Known rows, with every way that one mark hangs from another
B[F[A J[V] Z]]: [ -8.3  15.0  35.9   3.5 -10.1   5.1 -13.8  -2.7   4.5  10.2   6.7  17.8
  -0.1 -25.0   1.5   7.8  26.6 -17.7  12.3]
W[V[J[C F[B]]]]: [  2.6  11.6  33.6  29.6  17.0 -21.9  13.5  -2.9  21.4 -22.1 -32.1  -0.7
  65.4 -22.1 -13.8  57.2 -20.7  13.5 -15.9]
C[J[F[Z] V]]: [  5.1  -0.9   9.8  12.2  40.9  -8.0 -16.3   0.3  17.4 -28.4  23.9   3.4
  12.5  14.4  -1.6  16.7   5.4 -10.5  10.0]
A[F[J[C V] Z]]: [-15.4  12.2   1.9 -18.3  16.7  -4.1 -23.2  -8.7  15.5 -25.9  22.5  -5.8
   1.7   1.0  -2.2  22.5  33.0  -5.7  21.6]
W[V[J[C F]]]: [  9.1   3.1  37.8  16.2  23.3 -14.7   2.3  -5.6  25.0 -26.7 -11.5  -2.8
  49.7   6.8  -2.7  47.6 -15.2  36.2  -4.1]
A[F]: [ -4.5   4.3  -2.6 -15.9 -13.5  15.4   4.9  -0.8 -10.4 -19.4   1.2  -3.3
 -12.4   0.1  -4.6   6.0  12.2  13.1   6.0]
C[J[F[B] V]]: [ -7.8   1.0  13.1  15.3  13.0 -15.6  -4.9  14.9   6.0 -23.0 -20.8   6.3
  14.5 -13.6 -15.2  33.8  -2.6 -14.9  -8.3]
W[V]: [  4.2   4.7  23.8  20.1  -1.4   8.8  -0.9  16.6  14.7   6.4 -13.3   5.8
   2.7  -0.7   2.8   9.9 -26.6   4.5  10.4]
F[A B J[V] Z]: [-18.3  22.3   7.2  17.0  -2.8  -7.3 -17.0  10.0   6.2  17.3 -18.8  15.3
  41.5 -34.7 -16.8  12.9  16.2 -45.1 -10.0]
J[C F[B]]: [ -9.2   2.4  -2.1  13.9   5.4 -33.0  13.6 -19.3   6.1 -30.4 -20.2 -25.0
  34.4 -28.2  -9.3  34.2  -1.6  -9.6 -13.2]
B[F[A J[C]]]: [-15.8   1.9  30.8 -20.8 -26.3  -4.9   3.1 -14.5  -3.8   1.5 -31.2 -11.5
  -0.6 -26.4   1.5  14.4  26.5   9.1  -8.0]
W[V[J]]: [ 12.0   8.8  35.7  15.5  12.1  11.4  -0.2  16.7  15.7   8.4 -11.8  24.5
  30.7   6.9  -4.4  23.3 -19.2  24.5  -3.2]
B[F[Z]]: [  9.5   7.0  16.8   8.4   7.1   6.6  13.5 -21.7   3.7  -3.2  28.7   5.3
  -9.5 -21.8   8.2  -3.6   6.7 -10.8  16.9]
A[F[B J[V] Z]]: [-17.3  24.8   2.1   0.3   4.2  12.3 -11.6   5.5   1.7 -11.1   8.1  10.7
  15.5 -29.7 -18.4  20.2  25.0 -32.8  10.6]
V[J[F[A B]]]: [ -2.6  12.7  17.0  15.8  -7.9 -11.4  14.7  -3.7  -9.0  -9.8 -39.7   8.6
  73.3 -27.9 -23.6  34.0   7.2   5.3 -39.5]
C[J[F[A B]]]: [ -9.2   0.9   6.9   8.2  -8.2  -6.9  12.0   5.6 -10.6 -14.6 -55.1  -8.0
  37.8 -21.1 -21.3  20.2   1.3 -10.1 -35.5]
V[J[F[Z]] W]: [ 10.3  14.7  18.0   2.3  56.8   0.8   9.9 -34.0  13.7 -26.9  26.3  10.3
  73.4  -2.2 -16.6  28.3  30.2   4.0   2.1]
J[F[Z] V]: [  4.1   8.7   7.0  25.1  28.1 -16.1 -13.8  -9.7  17.8 -27.2  38.7   1.1
  19.3   1.6   2.0  18.5   4.9 -16.0  19.6]
F[B]: [ -6.0   7.6  -4.0  13.3  -6.3  -6.1  10.7   3.1  -3.4   4.8 -20.9   2.1
  16.0 -29.2 -11.2   9.2  -5.5 -22.2 -11.9]
V[J]: [  8.0   4.4  11.4  -4.4  12.0   2.8   0.3   0.1   1.3   2.5   1.6  18.8
  28.3   7.0  -6.4  12.1   7.7  19.5 -13.8]

Rows
[ -9.9   2.4  17.3  -0.8  30.1 -38.4  -7.4 -23.2  24.8 -39.1   1.2  -6.2
  22.2  -2.5  -4.1  46.7  23.2   1.3  21.4]
J[C F V[W]]
[ -5.9  -3.2  10.2   9.3  12.0 -38.8 -14.0 -10.0  19.8 -35.9   8.4 -11.8
   7.5   3.5   5.6  36.9   4.0   7.2  12.3]
J[C F V]
[-16.8   6.9  43.5 -22.3  12.8 -12.8  -6.4 -18.6  17.5 -10.3  -3.0   8.0
  -8.8 -23.7  -1.6  39.2  40.6  -1.5  28.0]
B[F[J[C V[W]]]]
[  0.9   4.1  21.2 -13.8  42.2 -22.5  10.3 -34.9  15.8 -36.0  -4.7  -3.1
  61.8   1.5 -13.7  47.3  29.9  26.4  -5.3]
V[J[C F] W]
[-13.3  22.0  -6.2  -7.2   3.7  25.7   4.3  -6.2  -8.4 -10.3   1.0  -5.2
  26.3 -33.6 -22.4   9.3  24.2 -27.9  -3.2]
A[F[B J Z]]
[ 15.1  10.3  30.4  26.4  43.7 -14.5   2.1 -16.7  33.5 -27.9  13.2  -2.7
  63.4   5.2  -1.0  40.4 -12.8  19.0   3.2]
W[V[J[C F[Z]]]]
[ -4.2  -2.2   4.7   7.4  12.8  -1.8  11.8   2.6  -4.7 -22.2 -28.4  -9.4
  25.5 -17.2 -18.8  22.8  -3.2  -9.8 -22.2]
C[J[F[B]]]
[ -4.6  19.5 -14.2   6.2   0.9   8.5  14.7 -10.7  -5.7 -15.9   3.3  -0.4
  17.7 -30.4 -14.6   7.0   9.6 -25.9   1.2]
A[F[B Z]]
[-14.9  20.0  -1.0   9.2  -3.6   5.9  -0.9  -1.8  -4.6  18.8 -26.3   0.0
  51.4 -38.3 -21.1   1.2  15.8 -40.4 -22.4]
F[A B J Z]
[-24.2  10.9  -2.8 -22.9 -12.3   2.5   4.6  -5.4  -6.3 -19.2 -29.5 -18.9
  14.4 -30.0 -18.9  27.4  24.1  -5.8 -10.3]
A[F[B J[C]]]
[ -0.7   0.8  17.0  -3.1   3.7 -29.1   3.1 -18.4   4.4 -24.8 -24.5  -7.0
  59.0   3.2  -7.2  35.4  15.6  32.2 -27.6]
V[J[C F[A]]]
[-14.7   4.5   0.2  14.1 -15.0 -37.3  13.2 -17.0  -0.2 -22.9 -47.1 -22.6
  47.3 -33.5 -12.6  32.1   3.0 -10.1 -26.2]
J[C F[A B]]
[-13.1   2.1  36.1 -12.5  -5.0 -14.6 -12.8  -6.4  12.5  -7.2   3.3   2.9
 -23.6 -17.8   7.7  28.9  23.1   5.1  19.6]
B[F[J[C V]]]
[ -3.8   7.3   0.5  17.1  13.0  -7.0  11.4  -6.5  -2.1 -15.1 -31.0  -8.0
  52.1 -23.1 -19.6  13.0   3.4 -27.1 -28.8]
C[J[F[A B Z]]]
[-18.5  17.4 -10.2 -13.1   9.6   2.5   4.5 -17.2   1.1 -19.9  -5.5 -19.0
  28.9 -32.5 -17.2  20.0  26.2 -22.4  -3.5]
A[F[B J[C] Z]]
[ -7.2  18.7   5.7  37.5   0.0 -27.3  -4.0  -4.2   8.2 -13.5  -9.3   6.6
  48.3 -32.6 -11.7  25.5   3.5 -36.9  -7.1]
J[F[A B Z] V]
[ -7.2  18.0  40.6  -7.1  28.4  10.5  -7.1 -18.6  15.8  -1.9  27.6  21.6
   3.0 -26.9  -4.9  20.8  40.5 -23.7  35.6]
B[F[J[V[W]] Z]]
[  0.4  10.8  24.9  -4.8   9.8  22.5   3.2 -17.9   0.0   2.9  26.5   0.2
  -1.9 -24.6   1.1  -1.3  21.9 -13.1  12.7]
B[F[J Z]]
[-14.2   8.3  43.2  -6.2 -30.4   4.6 -12.4   9.7  -3.0  11.2 -16.8  16.8
 -13.6 -24.2   0.3  16.0  24.3  -0.7   5.6]
B[F[A J[V]]]
[-27.2  23.0  16.7 -17.6   1.4  13.2  -4.4   5.9  -0.8 -12.8 -22.2  15.4
  16.8 -34.7 -30.8  38.1  40.2 -21.9  12.2]
A[F[B J[V[W]]]]
[  8.3   4.8  30.7   9.7  16.9 -11.7   0.2   4.4  26.4  -1.9 -17.9  11.3
  33.7   7.9   0.5  34.0 -17.3  29.5  -2.9]
W[V[J[C]]]
[-17.2  10.8  23.0 -14.9  21.5   5.1 -20.7   3.6  12.5   2.5  -2.3  16.4
  12.7  -5.3 -13.6  23.1  34.2 -12.2  18.7]
F[J[V[W]]]
[ -0.8  10.7  10.1  24.6   6.7 -20.1 -15.1  -7.0  11.8 -19.6  11.7   3.9
  31.9  -3.4  -0.1  16.2   9.5 -15.6   5.4]
J[F[A Z] V]
[-16.2   1.6  11.5 -11.1   8.7 -19.9 -26.5   3.8  17.8  -4.6  -2.0  -2.2
   0.5   2.4   0.5  24.4  17.9  -1.0   8.4]
F[J[C V]]
[  2.9   0.8  -5.8  10.5  32.9 -26.0   2.4 -34.0  17.9 -36.3  24.5 -27.0
  32.3  -1.2   3.0  17.8   6.1  -5.7   5.5]
J[C F[Z]]
